What can hang from each mark:
z_27: z_213 z_240 z_450 z_683
z_248: z_27 z_450
z_213: z_27 z_240 z_450
z_450: z_240 z_683
z_240: z_213 z_450

Every row comes from one small tree of marks. The marks that hang from a mark follow it in brackets, in the order of their numbers. Every link used is in the known rows. Which tree was each row made from?
Known rows:
z_450{z_240{z_213{z_27{z_683}}}}: [ -7.2  -3.0 -12.0  -7.9 -12.8   7.9  12.6   4.9   9.0  11.7   0.4  -5.0
  -7.5   9.8 -17.0  11.5 -17.8  -0.7  -2.0]
z_450{z_683}: [ 12.2   0.7  11.2  38.1   0.1  -5.7  -5.5  -3.2   6.4  24.8   4.7 -11.6
 -10.4   1.9   6.4   2.8   7.5   1.2 -17.3]
z_213{z_450}: [  0.8  -1.8  -2.7  17.2  -9.5   9.4   6.8   0.7 -12.7  18.2  -2.8 -11.5
  -5.1  -3.5  10.1 -11.1  27.9   1.6   5.4]
z_450{z_240 z_683}: [ 23.1  -3.8   4.4  50.3   8.2 -15.2  -4.3 -13.9   8.5  32.8   8.9 -13.3
 -20.4   7.2   2.5   2.2  -9.5  -0.5 -20.2]
z_27{z_683}: [  0.4   8.4   1.9  -6.4 -24.2   6.6  -1.7   2.1   2.3  17.4  -6.7  -9.0
 -14.0  -7.0  -1.9   6.7  10.7   0.6 -11.7]
z_27{z_213 z_240 z_683}: [-12.9   4.5   1.4 -58.7  -5.2   1.5 -12.3   0.6  10.6 -11.9 -11.5   4.7
  -0.4 -15.9 -18.7   8.3  -5.8 -12.4   1.3]
z_248{z_27{z_240 z_450}}: [  5.5   2.7  10.8 -29.7  -0.9  -4.4 -10.8   2.1  -4.9 -27.7  -1.5  23.2
   8.5  -6.6  14.3  -6.1  16.5   5.7  -2.7]
z_450{z_240{z_213{z_27}} z_683}: [  4.3  -9.6  -3.0  39.6  12.4  -5.6   8.4  -0.3  12.4  18.5  11.2  -7.2
  -4.9  19.5  -9.2   8.4 -20.7  -1.1  -6.7]
z_450{z_240}: [ 19.6  -3.0   0.4  27.6  -6.7  -9.6  -0.8  -6.7   1.2  32.0   4.4 -10.1
 -22.3   4.8   4.5   3.1   6.9   0.4 -13.0]
z_248{z_450{z_240{z_213{z_27}} z_683}}: [  7.1  -2.3   6.6  40.2  15.9  -9.6   9.4   1.2   9.9  13.2   8.7  -9.2
 -13.6  19.1  -5.8   2.6 -16.1  -2.3  -0.2]
z_248{z_450{z_683}}: [ 14.3   9.6  20.0  38.0   4.6 -10.7  -4.1  -1.7   3.8  18.9   1.7 -13.6
 -19.7   2.2  10.2  -2.1  12.3   0.3 -11.7]
z_27{z_240 z_683}: [ -4.7   9.8   1.8 -29.1 -12.7   7.3  -9.3  -4.7   6.0  -5.4  -6.8  -0.3
 -11.5  -9.1 -10.5  -0.5   4.2  -4.0  -9.1]
z_240{z_213{z_27} z_450{z_683}}: [ -7.6 -11.8   5.0  27.3  -5.5   3.2  -0.7  -0.8  10.6  -2.3  12.6  -1.1
  14.1  15.0  11.9   7.9  -4.2  -2.4   4.9]
z_450{z_240{z_213}}: [  8.0  -6.3   0.2  26.6  -3.7  -7.9   5.3  -4.0   6.8  18.1   2.5  -4.6
 -17.5  14.5  -1.6   8.5  -2.2  -3.5  -7.1]
z_248{z_27{z_240} z_450{z_683}}: [  8.6  10.4  13.0  15.9  11.8 -13.3 -12.0   1.0   4.1 -21.0  -2.9   3.5
 -10.2  -3.0   8.2 -10.4   7.1   7.0  -8.1]
z_248{z_27 z_450{z_240{z_213} z_683}}: [ 13.2  -0.9   6.0  49.4  10.4 -22.1   2.9  -0.7   8.9  -1.5   1.9  -1.5
 -17.3  12.9   7.1   0.3 -13.0   5.7  -7.3]
z_27{z_450}: [11.0  2.2 16.7 -7.6 -7.9 -0.4 -4.3 -1.3 -4.9 11.5  3.4  6.6  0.1 -1.7
 16.7  2.3 21.9 -0.3 -4.5]
z_213{z_27 z_450{z_240}}: [  3.9  -8.4 -15.6  18.9  -1.2   8.4  13.4   1.2 -12.9  24.2   5.7 -12.3
  -5.5   3.9   1.6 -12.5   9.0   3.7  10.0]
z_213{z_27 z_240{z_450}}: [ -7.7  -2.0 -13.5  12.9 -12.9  12.9   3.4   4.8 -16.0 -12.7   9.1  -1.7
  17.2  11.3  15.1   3.4  10.9   9.0   7.7]
z_213{z_27{z_240 z_450 z_683}}: [ -9.5   8.0   5.1 -62.7  -5.3  13.9  -4.6   1.3   0.5 -18.6   0.6  14.6
  11.8  -9.6  -7.8  -1.1  -0.9  -3.4   5.1]
z_213{z_27{z_683}}: [ -8.9   6.6  -4.4 -19.2 -22.8  15.8   4.1  12.9  -0.5  16.7  -2.8  -7.6
  -2.3  -3.9  -6.0   8.5   8.6   4.6  -4.7]
z_213{z_27 z_240 z_450{z_683}}: [-10.1   1.3 -20.8  35.7  14.9  18.3  16.4   2.7 -19.7  -1.9   4.9 -13.8
  16.1   7.2  -2.6 -11.8  -2.5  10.5   8.0]
z_213{z_27{z_683} z_240 z_450}: [-22.3   7.8 -29.8 -10.1  -9.0  31.4  20.0   9.1 -24.1  -8.0  -5.7 -10.7
  14.3  -2.1 -11.1  -8.3   0.6  10.6  13.8]

Which tree is each row?
[-15.2   6.0   1.1 -30.1 -10.3   7.3  -2.3  -2.1  12.2 -19.1  -8.2   4.9
  -6.7   0.7 -16.5   5.3  -4.9  -6.9  -2.7]	z_27{z_240{z_213} z_683}
[ -4.2   1.1  -5.6 -32.0   5.1  -4.2  -0.3  12.5 -16.3 -28.7  -6.9  20.9
  28.0  -5.6   7.4   9.2   2.4   8.9   8.9]	z_248{z_27{z_213{z_240} z_450}}
[ 18.6  -8.6  13.7  -0.4  21.3 -21.8  -9.5 -14.2  10.2  17.0   8.0   5.5
   3.7  -3.8   0.3   8.2 -22.1 -12.2  -1.7]	z_27{z_213 z_450{z_240 z_683}}
[ -1.2  -6.5   4.8   5.4   2.8   1.3 -14.8  -8.4   7.6 -14.3  14.7   2.5
  10.0   3.9   9.4  -4.9  -1.0  -4.0   1.7]	z_213{z_27{z_240{z_450{z_683}}}}
[-19.4   1.3  -5.8 -19.8 -19.9  16.8  11.4  15.1   6.9   3.9  -4.9  -3.0
   3.1   5.5 -13.7  13.8  -0.6   1.9   0.9]	z_240{z_213{z_27{z_683}}}
[-14.3   0.0  -9.0 -35.8 -13.2  10.8   4.0   1.9  -5.4   7.1 -14.5  -7.9
   5.5 -19.0  -9.8  -0.8   4.4  -7.6  14.6]	z_27{z_213{z_450} z_683}
[-13.7  -2.7 -19.4  -5.5   7.0  10.0  11.6   4.2 -20.6  -7.0  -8.5  -5.0
  15.1  -4.3  -4.1  -4.1   6.8   0.5  18.6]	z_27{z_213{z_240 z_450}}
[ -5.7  -5.6   0.7  40.1   6.2   4.9  10.6  -5.1   1.1   6.6   0.2 -10.1
   1.8   6.8   1.4  -7.7   1.2  -2.9   5.0]	z_240{z_213{z_450{z_683}}}
[-15.3  -2.6 -25.1  -7.2   3.6   7.7  12.0  13.9 -24.5 -23.1 -12.8   3.2
  22.0  -7.8   2.9  -4.4   7.6  11.4  18.3]	z_248{z_27{z_213{z_240 z_450}}}
[-10.7   3.6   4.1 -83.0  -3.6  -3.3 -13.9   4.9   3.3 -38.2 -11.2  27.1
  19.3 -21.0  -5.0   3.4  -6.7  -4.1   9.1]	z_248{z_27{z_213 z_240 z_450 z_683}}
[ 18.5  -4.0   7.9  17.6  15.4  -8.3   0.2  -7.5   3.0  20.3  16.8   1.8
   3.6   7.0   5.1   0.7 -14.3  -0.5  -6.0]	z_213{z_27{z_450{z_240 z_683}}}
[ 15.5  -7.6  -5.8  53.1  11.2  -5.7   3.8 -17.7  -2.8  27.4   7.3 -17.1
 -14.7   1.2   2.8 -14.7  -6.4  -2.5  -2.5]	z_213{z_450{z_240 z_683}}
[-11.6   5.8  11.2 -52.9  -5.2   5.8  -4.2  -7.1   9.1 -29.5  -4.8  18.8
   5.5  -1.4  -9.9   3.1  -8.1 -10.5   4.4]	z_27{z_240{z_213} z_450 z_683}
[ 16.3  -7.3  13.3  27.7  16.4 -14.8   0.1 -16.6  11.8   9.3  11.3   5.5
  -3.1  13.9   3.0   5.0 -22.1  -7.7  -7.5]	z_27{z_450{z_240{z_213} z_683}}
[ -7.5  -2.3  -5.5   7.3  16.9  10.7   2.5  -2.6  -3.9  -5.4   5.2  -6.2
   8.9  -1.6  -5.8 -19.3   2.0  -1.3   8.0]	z_213{z_27{z_240} z_450{z_683}}
[ -8.3  -1.6   0.1  -9.0  -3.9  -2.2  -2.9   9.3   5.1 -30.1  -7.3  14.9
   0.6   4.9   0.6   1.2  10.6   5.3  -2.6]	z_248{z_27{z_240{z_213}}}
[ 12.7   2.1  -2.1 -18.8 -13.2  -5.7  -2.3  -4.2  -3.1  -1.0  -1.6  11.7
  -3.4  -8.4   8.1   1.0  -8.1   7.1  -7.9]	z_248{z_27{z_450{z_240} z_683}}
[  6.4 -13.2 -13.1  21.7  15.8 -14.5   1.4  -2.7  -3.1   6.2  -2.3  -4.0
   5.0  -8.1   1.4  -8.1 -14.3   1.6   7.1]	z_248{z_27{z_213{z_450{z_240 z_683}}}}
[-11.1  11.2   3.3 -61.9  -4.5  -6.3 -11.2  11.7   4.2 -34.0 -17.9  10.9
  -2.8 -19.4  -9.1   1.7   0.0  -1.6   8.2]	z_248{z_27{z_213 z_240 z_683} z_450}
[ 11.9   8.5  14.0  36.8   0.7 -12.4  -5.6   7.6  -0.3   3.0  -2.9  -4.7
 -12.7  -0.8  17.9  -3.8  13.0  11.8 -10.7]	z_248{z_27 z_450{z_683}}
[ -1.6  -1.6  16.4 -58.0  10.6  -7.2 -14.2  -2.5   3.6 -17.2  -2.0  20.0
  13.3 -10.9  -1.5   4.4   4.7 -14.0  10.1]	z_27{z_213 z_240 z_450}
